Each row comes from the steps of one path. Every step used is in the known rows, and no mark comes twice. Write the path behind each row, first mark first.
In the rows, 128 means zero.
Known rows
a > z > v > g > e > n: [145 123  51 178 164 116 144 212  99 104 153 121 167  97 152 132 172  77
 181 104 119 109 150 148 130 159  91 141 123  77  78 159  72 164 165 114
 113 199 131 121 175  96]
v > g > e: [160 128 126 163 135 107 147 134  81  96 125 115 166 115 186 140 110 100
 153 125 117 101 133 144 120 147 136 129 140  76 133 154  84 132 151 110
 142 137 158 101 145 105]
e > n > p > z > h: [118 100  93 173 153 156 162 138 109 102 120 111 103 143 144 142 193 148
 183  67 171 146 107 114 129 143  96 199 131 150  77  89 122 153 163 168
 105 220  80 128 134 119]
p > z: [121 115 169 158 127 125 143 108 136 126 118 136 100 115 134 137 130 123
 153  87 137 115 139 142 124 107 110 153 126 154 121  92 162 140 129 140
 124 143 106 142 137 126]
e > n > p > z > l > g: [ 93 139 125 181 131 169 164 122 152  89  93 109 149 130 148 156 131 172
 225  91 134  99 132 104  94 169  64 128 136 130  84  78 149 202 143 136
 126 191  47 143 189  65]
a > z > p: [117 129 119 135 104 142 117 130 125 152 119 135 157  99 123 103 185  73
 106 137 176 100 134 136 116 113 129 140 138 131 123 121 137 150 145 112
 107 144 100 122 148 156]
n > p: [117 130 113 131 109 148 125 140 125 116 105 100 131 152 118 128 163 136
 129 154 138 109 104 113 103 153 145 150 144 131 125  89 111 141 154 139
 143 161 100 122 134 110]
a > z > v: [116 141 100 137 130 134 101 198 154 146 140 149  83  89  93 125 157  97
 159 128 122  92 147 132 128 123  72 133 123 124 100 161 126 150 134  94
  86 146  94 149 161 157]
g > v > z: [137 136 140 138 112 139 125 126 140 101 168 117  90 146 150  95 105 115
  80 140  59 112 134  95  92 140 161 142 156 109 147 120  94  96 109 138
  85 143 178 151  77 132]
p > z > j > g > v: [159 135 169 174  86 145 131  80 179  91  91 139  91 111 154 117 124 124
 172 107  98  65 168  83 100 156  84 173 136 119 107 108 115 137 109 118
 146  82 159 176 130 122]
e > n > p: [112 118  64 141 135 151 143 163 121 106 120  90 163 161 114 127 195 135
 140 136 142 137 104 115 112 166 146 157 131 130  95  79  95 155 167 165
 146 204 103 122 139  81]
w > m: [106 117 118 130 115 116 118 170 178 132 151 141 119 137 129 104 123 107
 160 143 144 114 145 151 167 133 113 105 117 102 145  94 108 127 104 136
 123 118 144 156 119 108]
p > z > v: [116 137 139 148 134 133 138 154 168 140 129 139  73  88 101 141 132 120
 182  87 127  80 151 136 148  85  69 162 100 136 100 127 149 150 128 120
 103 153  94 154 154 145]
z > x: [ 96 138 117 125 136 121 136 133 137 137 143 112 160 117 122 127 121 106
 186 150 125  87 153 111 168 131 110 107 128 125 136 127 100 126 154 104
 113 112 127 143 140  98]
m > w: [144 146 117 149 119 142 115 122 138  98 146 145 134 164 137 134 104 126
  88 156 133 134 182 130 141 169 107 134 125 101 100 127 101 137 134 124
 142 144 126 145 119 117]
j > z > x: [112 181  82 101 154 127 139 156 133 124 171 112 158 123 135 112 120  97
 173 150  97 108 154 123 183 132 117 124 128 115 153 114  67 154 123 115
 102 124  95 152 131 107]
l > g > e > n > p: [141 136  67 166 129 150 160 135 109  85 102  95 207 138 158 149 159 134
 171 127 135 127  93 145  88 191 150 144 145 103 103 109  86 179 197 177
 143 235  95  94 156  68]
a > z > w: [119 139 112 126 120 128 103 203 131 105 149 154  90 120 142 105 159 134
 144 113 117 118 144 118 124 152  79 141 168 140  88 157 125 129 117 114
  69 126 125 162 158 140]
z > p > n: [109 107  95 131  88 139 138 122 128 146 112  80 184 131 121 121 194 102
 134 149 160 111 127 109 139 115 138 184 135 130 128  81 117 151 152 109
 133 158 119 132 133 127]
z > j > m: [160 156 104 117 137 141 108 120 189 109 117 178  98 126 158 107 137 126
 136 144  98 117 179 117 128 156  82 110 135 108 107 136  95 149  94 113
 146 104 131 176 124 123]
l > z > x: [127 135 127 122 146 100 129 140 146 129 141 121 136 130 133 123 116  80
 145 177 114 115 172 129 149 147 114 109 122 118 121 115  89 151 134  74
 120 121 149 133 151  98]
v > g > l: [145 105 123 144 128 145 127 104 117 119 157 120 151 132 129 128 135 106
 102 111 125  92 128 127 151 131 112 133 129  56 119 149  34 113 124 103
 156 102 176 165 144 102]
p > z > a: [118 117 165 122 138 144 151 132 137 140 162 153  75  90 152 133 127 117
 143  61 149 125 175 119 119 120 128 145 114 146  97  88 182 137  98 121
 143 156 115 136 131 120]
g > v > z > j > m > w: [180 176 105 148 113 164  93 109 205  62 166 181  75 175 180  92  98 114
  60 180  53 108 231  96 115 202  89 130 152  68  96 127  44 131  88 116
 129 133 165 209  76 116]
v > z: [131 150 110 112 146 141 122 147 148 109 166 135 111 137 145 105  97 115
  89 139  98 129 140 127 104 122 148 112 153 120 131 118 123 109 112 145
  84 159 132 133  90 119]
l > g > v: [154 122 167 166  78 141 136  62 141 115 107 113 122 119 141 133 108 143
 139 118  90  94 121  99  91 164 114 146 134  92 154 145  83 135 142 115
 125 119 147 142 133 123]
v > g > w: [142  93 119 159 119 145 124 118 115 112 111 105 139 132 166 129 142  66
 128 165 102  96 168 102 132 156 119 121 131  64 128 137  63 138 128 120
 159 101 172 128 116  95]
l > z > h: [170 119 119 132 159 115 130 133 115 115 133 145  74 141 160 129 133 126
 108 128 141 177 141 130 125 143 103 153 123 119  95 152 108 147 110  94
 100 151 144 110 127 157]
l > g: [147 139 134 140 115 143 136  86 153 123  99 130 150 108 137 142  95 145
 153 115 135 113 128 133 101 147  99 112 130 103 137 142 114 152 146 124
 122 137  95 120 150 109]
g > v > z > j > m: [168 163 112 126 124 152 105 119 200  87 151 168  67 140 176  81 119 118
  97 155  44 104 182  91 103 163 107 121 158  94 122 128  69 123  79 120
 114 117 170 195  84 125]
n > p > z: [110 118 154 161 112 143 140 118 134 114  95 114 102 136 126 138 160 129
 153 111 145  99 117 129 100 129 125 173 139 158 120  59 147 153 155 151
 139 172  80 136 142 109]
j > g > l > z > v: [178 134 110 131 130 134 119 152 196 133 154 145 103 106 114 120 133  89
 109 144 121  89 163 148 150 135  82 133 108  55  70 167  49 158 107  83
 143 120 169 158 151 134]
e > n > p > z: [109 107 112 171 134 147 156 137 130 105 109 103 134 145 122 136 191 130
 164  95 147 125 118 132 109 141 124 180 130 155  91  47 133 165 165 174
 141 213  82 136 149  83]
v > z > e > n > p: [113 137  29 141 163 169 133 189 164 102 113  87 183 161 126 107 195  97
 101 161 135 103 104  97 116 155 159 150 162 125 111  62  88 136 162 193
 117 224 111 141 126  78]
a > z: [122 118 126 146 123 127 102 157 119 133 130 149 111 116 124 121 160  97
 129 131 132 128 133 138 105 147 111 121 150 140 122 125 136 139 134 111
 107 135 106 137 146 139]
g > l > z: [169 119 135 125 141 123 115 113 136 122 156 147 116 148 128 122 133  95
  54 148 107 152 133 161 130 144 139 129 126  91  97 135  70 147 101 101
 148 131 187 150 138 125]
z > p: [125 137 119 116 105 144 141 103 131 148 117 119 173 109 127 110 157 100
 104 133 171  99 127 129 139  96 146 145 116 121 131 120 132 138 143 128
 128 137 120 115 133 149]
v > z > l > g: [111 173 130 136 137 166 137 131 167  94 136 135 127 124 168 131  54 160
 165 131  93 102 151  99  88 151  81  71 156 103 120 137 141 153 100 113
  79 144  85 141 141  98]
g > l: [131 119 119 129 129 150 121 107 127 132 160 136 146 133 117 129 137 120
 101 113 117 120 105 145 156 125 137 128 132  95 114 150  75 117 123 135
 143 120 164 163 125 127]

Which path is each row?
[103 150 142 163 120 154 119 139 144 116 108 144 129 106 148 145 103 148
 195 121 123  99 147 109  88 173  53  81 153 118 114 146 152 180 116  83
  98 124  67 144 185 112]
a > z > l > g
[113 121  42 148 150 161 136 173 150 115  87  81 194 154 112 126 216 107
 128 153 156 102  94  98 134 161 143 161 143 129 108  70  90 149 173 178
 151 203 108 138 154  85]
z > e > n > p
[154 116  74 170 161 112 164 157  81  88 144 104 201 127 176 136 150 102
 159 105 121 134 135 143 131 162 136 138 126  79  94 137  72 146 162 141
 145 187 159 103 148  75]
v > g > e > n
[138 113  97 153 128 149 121 152 141 123 121 107 118 108 142 132 142  66
 153 161  95  71 180  93 150 138  85 130 110  51 110 165  56 146 127 106
 140 111 162 139 129 111]
z > v > g > w
[138 111 111 198 124 138 171 134 129  87 103 102 173 127 169 138 177 113
 196  93 158 102 125 149 102 168 133 169 147 123  81  62 115 174 180 183
 158 210  98 114 145  74]
j > g > e > n > p > z
[157 128 140  92 147 124 134 155 138 135 171 154  75 116 155 120 122  98
  76 128 129 160 185 121 102 152 150 122 110 116  88 110 143 150  76  80
 148 151 159 116 134 120]
l > z > a
[138 118  63 169 140 134 158 166  82  79 120  78 198 152 162 135 181 111
 158 134 134 114 110 127 106 181 152 157 140  88  98  97  64 158 183 151
 156 212 127 100 155  63]
v > g > e > n > p
[ 88 121 121 160 107 159 120 148 194 115 122 137 136 131 170 124  98 100
 211 171 107  92 171 118 156 176  75  58 129  62 133 118 100 175  93 137
 130 106 140 163 125  81]
z > l > g > w > m
[158 149 104 128 125 170 114  99 181 107 127 159 155 116 132 119 125 116
 133 121 125  86 146 121 145 151  94 122 137  79  81 153  70 129 105 127
 158  82 163 182 140 108]
z > j > g > l
[104 131 101 115 110 116 117 213 185 107 170 147 100 140 144  91 126 136
 174 128 130 104 153 135 184 137  82 120 135 102 113 119  99 120  91 137
  88 113 159 178 130 112]
z > w > m
[157 136  81 166 149 131 167 122 111  97 123 121 215 111 170 150 121 129
 173  96 122 146 114 165 112 170 133 122 129  96  99 148 100 169 174 171
 126 213 121  99 151  83]
l > g > e > n
[ 81 138 122 187 150 145 168 172 103  78 119 105 146 144 172 152 154 146
 223 103 115 117 123 119 116 160 111 141 146 149  70  76 166 189 140 151
 134 208  89 133 169  85]
g > e > n > p > z > l
[141 127  72 155 163 116 159 157  91 103 147 118 198 127 165 136 151 117
 155 107 116 161 116 160 134 153 157 132 128 115  92 138 111 152 159 173
 132 204 148 104 133  98]
g > e > n
[103 145 175 170 125 153 152  97 157 107  98 136 117 105 157 158  79 168
 215  87 126  92 150 115 105 139  51 108 135 130 112 116 171 181 115 107
 113 133  64 147 180 102]
p > z > l > g
[193 147 110 115 145 137  98 111 197 104 139 194  89 142 157 105 142  98
  74 159  82 135 180 144 132 165  92 113 132  79  85 141  48 165  73  91
 163 106 181 193 132 120]
g > l > z > j > m
[114 165 125 135 132 161 122 125 159  91  76 148  96 129 123 136 145 134
 167 120 121  97 140 108  96 131  94 172 132 173  93  70 164 163 127 143
 129 155  84 160 159 104]
n > p > z > j
[121 133 149 135 123 127 139 156 146  99 138 143  80 119 151 122 134 158
 166  74 119 107 148 122 142 117  78 170 146 151  86 122 148 131 114 140
  86 132 123 167 151 130]
p > z > w
[150 137 158 177  73 160 130  92 176  81  76 118  95 129 147 116 152 128
 171 126 106  52 150  70  84 172  96 188 146 122 106  81 105 146 126 126
 156 106 140 171 136 107]
n > p > z > j > g > v
[121 109  83 171 173 141 153 146 164 127  99 112 175 119 125 131 188  93
 145  91 155 109 124 124 159 120 111 163 127 146 102  76 130 149 148 183
 133 187 119 158 157  96]
p > z > e > n
[139 182 112 114 134 159 108 134 163  79 139 152  81 135 144  98  94 123
 101 148  43 110 156  79  84 142 126 143 147 130 117 126 117 111  85 131
  83 128 170 173  99 124]
g > v > z > j
[120 140 116 194 158 137 180 132 117  85 121 124 185 109 188 162 111 146
 228  70 116 132 133 150 114 164  91 115 132 118  76 124 148 196 146 156
 119 207  96 122 175  76]
p > z > l > g > e > n
[169 182  75 138 156 116 147 187 106  98 158 118 144  96 173 129 112  92
 162 125  88  88 147 149 153 129 106 150 118  55 130 171  50 161 126 101
 113 156 121 118 151 128]
j > z > v > g > e
[108 121 153 125 124 160 150 142 133 129 145 131  77 109 145 134 154 123
 144  83 157 109 154 105 100 138 143 160 127 148  97  56 171 148 119 131
 152 183  92 132 135 105]
n > p > z > a
[ 80 135 170 163 138 138 145 140 136 111 128 132  93 126 148 144 109 154
 199  96 116 107 153 106 133 122  73 121 133 155  98  99 190 162  92 108
 120 123  93 159 159 121]
p > z > l
[ 97 126 103 128 108 117  96 235 176 110 172 163  84 130 143  85 153 111
 174 131 133 102 159 142 166 155  69 116 154 112 107 121 107 130  95 122
  70 118 143 185 146 120]
a > z > w > m
[148 139 101 171 136 112 125 191 101 111 138 134 131  83 158 137 134  74
 173 125 113  75 149 146 122 142  90 133 135  72 112 179  83 148 153  81
 108 150 130 118 172 127]
a > z > v > g > e
[174 188  83 128 141 164  93 129 210  69 162 195  96 168 176  98  92 113
  68 179  85 124 235 120 124 188  81 106 147  76  85 126  70 140  91 122
 128 144 132 192  87 105]
v > z > j > m > w
[146 179  63 115 167 146 125 162 161 128 112 116 162 122 139 111 155  88
  96 150 119 106 113 120 171 120 132 147 141 117 163 106  89 150 107 153
 122 134 104 155 134 141]
j > z > e
[155 146 105 156 142 112 144 171 108 108 137 117 144  92 164 143 113  98
 174 122 112  73 146 139 139 127 103 135 118  63 118 180  77 140 151  93
 124 145 145 111 160 119]
z > v > g > e
[171 171 108 145 133 134 133 127 144  84  96 155 173  96 188 130  98 114
 181 135 121  95 152 136 112 165 118 118 146  99  97 156 121 149 130 136
 145 119 146 118 139 113]
z > j > g > e
[ 90 123 125 141  97 129 127 202 191  94 143 135  78 146 143  99 155 136
 195 114 143  80 143 136 164 139  80 157 145 127 107  62 115 141 112 154
  96 148 123 185 144  96]
n > p > z > w > m
[162 120  75 171 146 123 165 146 118  95 137 113 215 117 180 128 148 109
 176 106 140 133 135 153 131 176 142 124 135  88  81 138  90 154 161 169
 153 179 150 102 131  86]
j > g > e > n
[117 155  88 142 152 163 136 147 156  83  88 141 122 134 118 137 169 135
 177 106 126 121 140 110 100 144  94 179 123 171  68  61 154 174 135 164
 133 191  86 162 163  81]
e > n > p > z > j
[109 133 133 161 117 174 130 106 146 108  96 121 146 120 171 152  98 122
 183 158  87 101 157  92 116 176  87  77 141  87 114 154 119 180 113 128
 135 116 121 136 136  99]
z > l > g > w
[105 149  92 102 128 126 112 228 203  91 200 154  86 147 161  72 103 126
 143 138 105 105 164 133 164 132  99 108 156  97 113 111  96 104  79 154
  52 138 163 181 101 105]
v > z > w > m
[130 139  61 133 129 139 116 210 189 118 169 120 106 122 149  94 138  44
 171 176  91  78 193 131 202 141  78 117 100  24 143 118  15 164  82 124
 127 113 149 170 110 102]
j > z > v > g > w > m
[157 135 130 113 116 120 135 107 142 137 117 127 149 123 137 105 153  74
  60 164 160 124 150 144 118 109 149 148 111 113 115 109 121 165 123  97
 132 146 145 105 143 145]
l > z > p
[ 92 155 147 145 127 152 129 159 136  89 171 115  83 153 163 108  89 145
 132 144  46 100 151  64 104 147 119 108 160 116 122 126 130 121  74 106
  84 121 157 167 106 127]
g > v > z > l
[103  97 107 143 111 138 110 161 174 130 140 135 125 139 150 107 139  63
 156 178 114 113 161 142 173 151 125  94 121  78 141 103  88 141 107 162
 141 113 176 154  90 101]
g > w > m
[167 100  53 157 181 134 135 150 156 114 128 110 193 144 130 119 190  58
  71 138 136 116 139 123 163 152 116 147 125  63  89 111  23 150 128 123
 163 161 195 163 170  77]
v > g > l > z > e > n
[134 194  87  92 165 159 105 155 171  88 137 170 103 128 140 106  84 123
 111 145  80 122 160 107  96 127 115 117 145 138 102 123 145 123  87 139
  80 141 129 159 111 113]
v > z > j
[117  87 109 157 110 133 114 158 164 117 138 119 131 140 162 106 137  53
 159 176 119  85 181 124 171 157 104  97 119  42 145 104  51 136 105 130
 152  96 185 153 107  78]
v > g > w > m
[142 116  44 148 159 160 128 161 155 111 110  94 187 169 112 121 221  82
  70 164 140 119  94 123 139 170 152 162 141 100  87  77  44 164 153 162
 165 203 154 155 161  83]
g > l > z > e > n > p
[119 175  72  94 129 121 120 231 183  95 195 148  96 146 155  77 130 128
 160 133 103 121 155 148 199 138  87 133 135  95 127 111  70 145  64 145
  80 124 131 185 122 120]
j > z > w > m
[121 111 131 165 133 153 147 120 113 111 107 122  76 136 149 143 166 152
 178  84 167 124 108 114 121 132  96 191 140 153 104 100 131 144 153 145
 101 183  76 127 130 140]
n > p > z > h
[126 130  63 158 141 137 154 168  93  90 121  94 191 152 150 138 182 123
 153 134 128 140  92 141 108 178 170 152 143 121  96  99  92 163 184 179
 146 228 119 100 139  83]
g > e > n > p
[147 120  84 184 166 116 173 176 112  97 144 113 159  97 158 145 151  97
 199  73 121  99 152 152 144 128  91 165 104  86  73 131  89 165 162 136
 126 207 131 125 167  85]
p > z > v > g > e > n
